What can hang from each mark
zapugi: pegil
pegil: zuto
gezo: vefif
sedi: vefif
mufi: didipot vovuse
vefif: gezo sedi vovuse
vovuse: mufi
zuto: didipot gezo pegil
didipot: mufi zuto

Known rows, with every way that one mark hangs from another
sedi(vefif): [-15.2 -10.1 -36.1 -15.0 -26.0  11.5 -11.2  -2.8 -11.5  -8.3 -27.3  -3.3
   3.5  13.0  -4.6  13.6 -21.3  30.2 -21.3  28.2   6.3]
didipot(mufi zuto): [ -1.3  13.6  -2.6  30.4 -19.9  29.0 -29.7   2.6  -1.0 -13.0   9.2  10.8
  -0.9   4.6   5.5  16.7  -6.2  -7.1 -39.9  35.2   2.1]
zuto(didipot(mufi(vovuse)) gezo(vefif) pegil): [ 12.0  -9.0 -22.0  33.2  24.3 -11.2 -17.3  -7.9 -19.2  11.1 -20.4  19.7
  23.7  -9.0  -7.6  -9.4 -36.0 -16.9   8.3  33.7  15.9]
gezo(vefif(sedi vovuse(mufi(didipot)))): [-17.8 -26.0 -38.7  31.1 -15.4  -5.2 -23.3 -26.3 -26.5 -30.4 -19.4  13.1
 -20.2  30.4 -21.3  15.6 -18.5   1.0   6.1  14.9  -0.6]
vovuse(mufi(didipot(zuto(pegil)))): [  1.9 -21.1 -41.3  15.3 -21.0  11.7 -23.7 -10.0 -13.1  -7.6 -12.6 -11.3
 -10.8  27.6 -15.0  18.7 -28.2  14.4  -2.5  21.8  11.2]
vefif(gezo vovuse(mufi)): [ 31.3  -6.8 -37.4  23.5   6.5 -21.8   3.2 -10.9  -1.5 -42.4 -22.1  -7.9
  19.4  36.2 -37.2  15.7  -6.8  -4.9  13.7  16.0 -14.0]
mufi(didipot(zuto(gezo(vefif(sedi)))) vovuse): [ 23.5   4.6 -16.0  20.0 -25.5  15.0 -18.3 -20.7 -21.5 -15.0 -12.9  29.1
 -44.0  27.1  -5.4  21.1 -34.6 -17.5  -0.2  27.2  18.7]
zuto(didipot(mufi) gezo(vefif(sedi vovuse))): [-10.9  -5.3 -42.8  38.8  13.2 -18.8  -4.7 -20.8 -12.5 -17.6 -18.2  38.3
  -2.6  13.0  -7.3   6.7 -19.6 -19.7   3.6  31.3  19.7]
didipot(mufi(vovuse) zuto(pegil)): [ 28.8  22.1  30.4  33.8  -9.9  32.3 -33.7   3.8  -9.5  -9.2  16.8  -2.3
   7.8  -6.5  -2.9   9.8 -15.7 -17.2 -28.4  29.4 -10.1]
zuto(gezo pegil): [ 28.0  -9.2 -39.7  20.3   9.4 -18.0  -4.3  -4.4 -28.4  14.4 -37.2  -9.3
  20.6   6.5  -5.5  -0.5 -41.6  -5.1 -15.5  19.6   6.9]
vefif(gezo sedi): [ 10.1  12.6 -48.0  20.7  -9.2 -27.5  -3.7 -20.6 -14.6 -20.1  -8.1   9.1
 -17.7  40.2 -29.0  26.8 -18.7   9.0 -22.2  23.3  -5.8]
didipot(mufi zuto(gezo pegil)): [ 16.4  14.5   2.6  36.1  -1.6  16.3 -29.1  11.1  -4.2  10.0  -0.4  -0.5
  10.6  -4.6   5.7   2.9 -13.3 -21.6 -26.7  33.3   2.6]
mufi(didipot(zuto) vovuse): [ 25.9   5.2 -13.2  13.5 -30.7  23.3 -15.3 -18.6 -17.4 -25.3  -5.4  21.5
 -34.5  24.7  -8.5  23.7 -33.4  -8.0 -12.2  27.6  15.1]
zapugi(pegil(zuto(didipot(mufi(vovuse))))): [-15.0  20.3 -16.8   2.7 -12.1   2.5  -7.2 -13.4 -11.2  -7.3 -12.0  41.2
  21.3  -4.2  -5.5   7.7 -20.4  23.3 -32.8  28.3  11.5]
zapugi(pegil(zuto)): [-17.4  11.3 -28.9  -2.5 -19.8  -0.4  -9.3  -9.5 -16.4   0.4 -24.8  31.0
  20.0   1.5  -3.6   7.8 -20.8  30.1 -39.5  24.0   9.3]
didipot(mufi zuto(pegil)): [  6.0  12.1   7.8  32.3 -11.5  24.9 -36.6   9.1  -5.8   0.1  13.3  -5.2
  10.5  -4.4  -1.5   6.6  -9.3  -9.2 -38.2  32.4  -4.0]
sedi(vefif(gezo vovuse(mufi(didipot(zuto))))): [  1.0  -5.5 -27.6  -6.9 -15.8   2.8 -13.7   3.5   7.2 -20.8 -20.6 -10.2
   1.8  28.5 -26.1  11.6  -0.9  10.5  15.5  27.5  -0.8]
didipot(zuto): [  8.0   1.5 -29.5  12.2 -25.5  16.2 -29.0  -2.4 -13.9  -6.8  -9.4  -0.3
  -8.0  19.7  -7.9  19.9 -17.1   7.1 -33.3  31.2   5.2]
zuto(didipot): [ -6.5 -11.2 -62.8   9.6  -7.5  -9.8  -3.1 -21.6 -17.1 -21.1 -14.3  17.6
   3.6  19.9 -17.9  18.5 -30.6  20.6 -24.2  31.7  19.1]
vefif(gezo sedi vovuse(mufi(didipot(zuto)))): [ 18.2   9.0 -33.2  32.2  -5.8 -24.2  -4.9 -21.9  -4.9 -46.0   1.0  -1.8
 -26.4  50.5 -44.7  26.8  -2.5 -12.2  14.6  13.7 -11.7]
pegil(zuto(didipot(mufi) gezo)): [ -0.4  -0.5 -27.7  24.9   9.2  -7.9 -10.3 -22.8  -6.5  -1.7 -11.2  22.1
  21.0  -9.9  -7.5  -0.6 -17.0  -2.9 -36.1  41.1  25.6]
gezo(vefif(sedi vovuse(mufi))): [-13.3 -23.7 -34.8  29.9 -11.8  -5.6 -23.8 -24.4 -28.1 -29.2 -20.3   7.0
 -10.9  27.1 -20.9  15.9 -17.2   2.9   3.1  14.1  -7.6]
didipot(mufi): [ -4.6   1.5 -19.3  30.3 -12.0  12.6  -5.5 -11.7  -9.2 -25.7  -5.2  17.4
  11.3   4.0   6.8  16.1 -19.2   1.7 -40.6  26.9   2.5]

Rows
[ 10.9  -3.8 -28.8  24.5 -11.8   5.5 -31.0  -3.0 -15.2  -0.7 -21.2   3.2
 -14.6  24.4  -8.5  14.8 -14.9 -11.3  -1.7  26.9   5.6] => didipot(zuto(gezo(vefif(sedi vovuse(mufi)))))
[ 19.7  20.6  15.8  39.1  -9.7  25.8 -30.2  -2.9  -8.6  -6.2  -0.1  24.1
 -13.6   3.8   8.9  14.3 -14.8 -29.4 -12.8  33.5   1.6] => didipot(mufi(vovuse) zuto(gezo(vefif(sedi))))
[ -4.8 -13.4 -25.5  -6.9 -17.9   9.2  -6.8  -4.8  -8.2 -28.2 -25.0 -15.0
  10.1  17.2 -15.9  13.5 -12.4  19.3   1.1  18.2  -3.9] => sedi(vefif(vovuse(mufi)))
[ 23.8   8.2 -33.8  32.7   2.3 -30.7   2.7 -23.3 -10.6 -48.3  -5.0  -7.5
  -9.8  46.2 -45.1  27.0  -5.3  -5.9   9.6   9.1 -20.5] => vefif(gezo sedi vovuse(mufi))
[ -5.1 -10.4 -35.3  24.7   8.4 -18.0 -17.7 -29.4 -16.5  -3.8 -18.6  21.1
   9.2   0.0 -19.4  -1.2 -16.3  -4.8 -20.2  36.3  22.0] => pegil(zuto(didipot gezo(vefif(sedi vovuse))))
[-12.5 -35.8 -41.8  24.5 -12.7   1.2 -23.4 -17.9 -20.4 -26.4 -31.5  11.9
   0.4  22.6 -15.4   8.0 -19.6   1.7   8.8  20.0   4.4] => gezo(vefif(vovuse(mufi(didipot))))
[ 33.4  25.0  15.1  35.1  -8.8  27.4 -18.6   0.2  -4.2 -11.1  -0.3  18.4
  -2.9   2.2  11.0  16.0 -17.0 -27.8 -20.4  32.4   2.7] => didipot(mufi(vovuse) zuto(gezo))
[  0.5 -21.1 -28.9  23.9   1.0  -5.7 -19.5 -23.5 -15.4  -0.7 -29.6  13.1
  11.6   1.0 -10.6  -3.3 -17.5  -5.5 -14.4  31.7  20.0] => pegil(zuto(gezo(vefif(vovuse(mufi(didipot))))))
[ 39.2  23.6  24.7  36.6   0.6  23.4 -25.4   6.6  -8.9   1.4   3.3   2.6
   8.1  -7.5   4.2   6.2 -20.2 -30.2 -18.2  29.5  -3.8] => didipot(mufi(vovuse) zuto(gezo pegil))
[ -1.1  -9.1 -33.7  -7.0 -12.2  -3.1  -4.9  -1.6   4.6 -25.2 -25.2  -8.0
   5.5  28.4 -25.8  11.2  -6.1  13.8  15.3  25.1  -0.9] => sedi(vefif(gezo vovuse(mufi(didipot))))
[-15.5  13.0 -40.5  -1.3  -7.8 -11.5  -3.0 -10.8 -13.5   7.2 -29.8  40.0
  20.0   1.6  -3.7   4.8 -24.3  23.1 -26.5  28.9  21.0] => zapugi(pegil(zuto(didipot gezo)))
[ 16.9 -13.3 -33.8  24.7  -8.6  -1.5  -2.4 -15.9 -12.5 -39.6 -21.5  -2.3
  -4.5  30.1 -19.0  17.7 -16.5 -11.1   7.8  13.3   3.0] => vefif(vovuse(mufi(didipot(zuto(gezo)))))
[-13.5 -17.8 -34.5  29.8 -13.3  -8.1 -21.9 -24.5 -30.4 -29.9 -20.5  16.3
 -13.2  23.9 -19.1  13.7 -17.2  -1.1  -8.9  16.6  -5.1] => gezo(vefif(sedi vovuse))
[ -1.5 -21.3 -46.3  13.7 -25.3  14.3 -20.5 -12.9 -10.2 -14.0 -14.3  -3.0
 -15.7  31.5 -11.8  22.9 -26.0  16.1  -3.4  23.8  14.2] => vovuse(mufi(didipot(zuto)))
[ 17.2   5.1 -39.1  32.6  -3.4 -30.2   3.2 -26.6  -8.1 -49.5  -3.5   0.7
 -21.7  50.3 -44.6  26.5  -6.6  -9.5  13.5  10.6 -11.7] => vefif(gezo sedi vovuse(mufi(didipot)))
[ 33.1   6.3 -16.8  15.9 -24.1  17.1 -10.4 -17.0 -17.0 -17.7 -14.6  25.0
 -34.0  25.3  -3.6  20.9 -36.2 -16.6  -4.5  27.7  20.1] => mufi(didipot(zuto(gezo)) vovuse)
[  4.3  -6.9 -40.7  15.8   6.8 -13.7  -9.7 -24.7 -12.8   1.2 -19.7  17.2
  17.3  -2.4 -13.6   1.7 -22.7   4.2 -32.6  39.0  27.5] => pegil(zuto(didipot gezo))
[-23.2  11.5 -37.0  -4.1 -14.8  -5.4  -8.5 -12.5 -14.1  -1.2 -20.5  36.6
  20.2   1.4  -8.9   7.0 -21.3  31.7 -34.4  28.4  16.3] => zapugi(pegil(zuto(didipot)))
[ 10.5   3.9 -16.2  25.4  10.2  -3.9  -7.9 -25.0  -8.2  -6.0  -9.5  23.2
  19.3 -11.4  -8.4   1.6 -20.4  -6.2 -31.4  39.6  23.2] => pegil(zuto(didipot(mufi(vovuse)) gezo))
[  6.7 -20.3 -43.7  16.4 -15.9   8.1 -19.9  -8.5 -12.9  -2.8 -19.2  -8.5
  -9.8  26.9 -11.9  16.3 -30.4   9.1   2.6  22.8  15.0] => vovuse(mufi(didipot(zuto(gezo pegil))))
[  1.4 -13.5 -37.4  21.9 -17.5   2.4 -25.2  -6.8 -15.4  -1.0 -20.4  12.6
 -20.3  21.5  -9.2   4.8 -23.5 -14.5  -4.6  29.0  22.0] => mufi(didipot(zuto(gezo(vefif(vovuse)) pegil)))
[ -7.6  -8.5 -36.2  36.6  21.2 -20.6 -19.3 -10.5 -19.9  14.7 -14.4  18.1
  10.6  -1.6 -10.7  -6.8 -31.6 -13.0  -0.4  32.1  16.4] => zuto(didipot(mufi) gezo(vefif(sedi)) pegil)
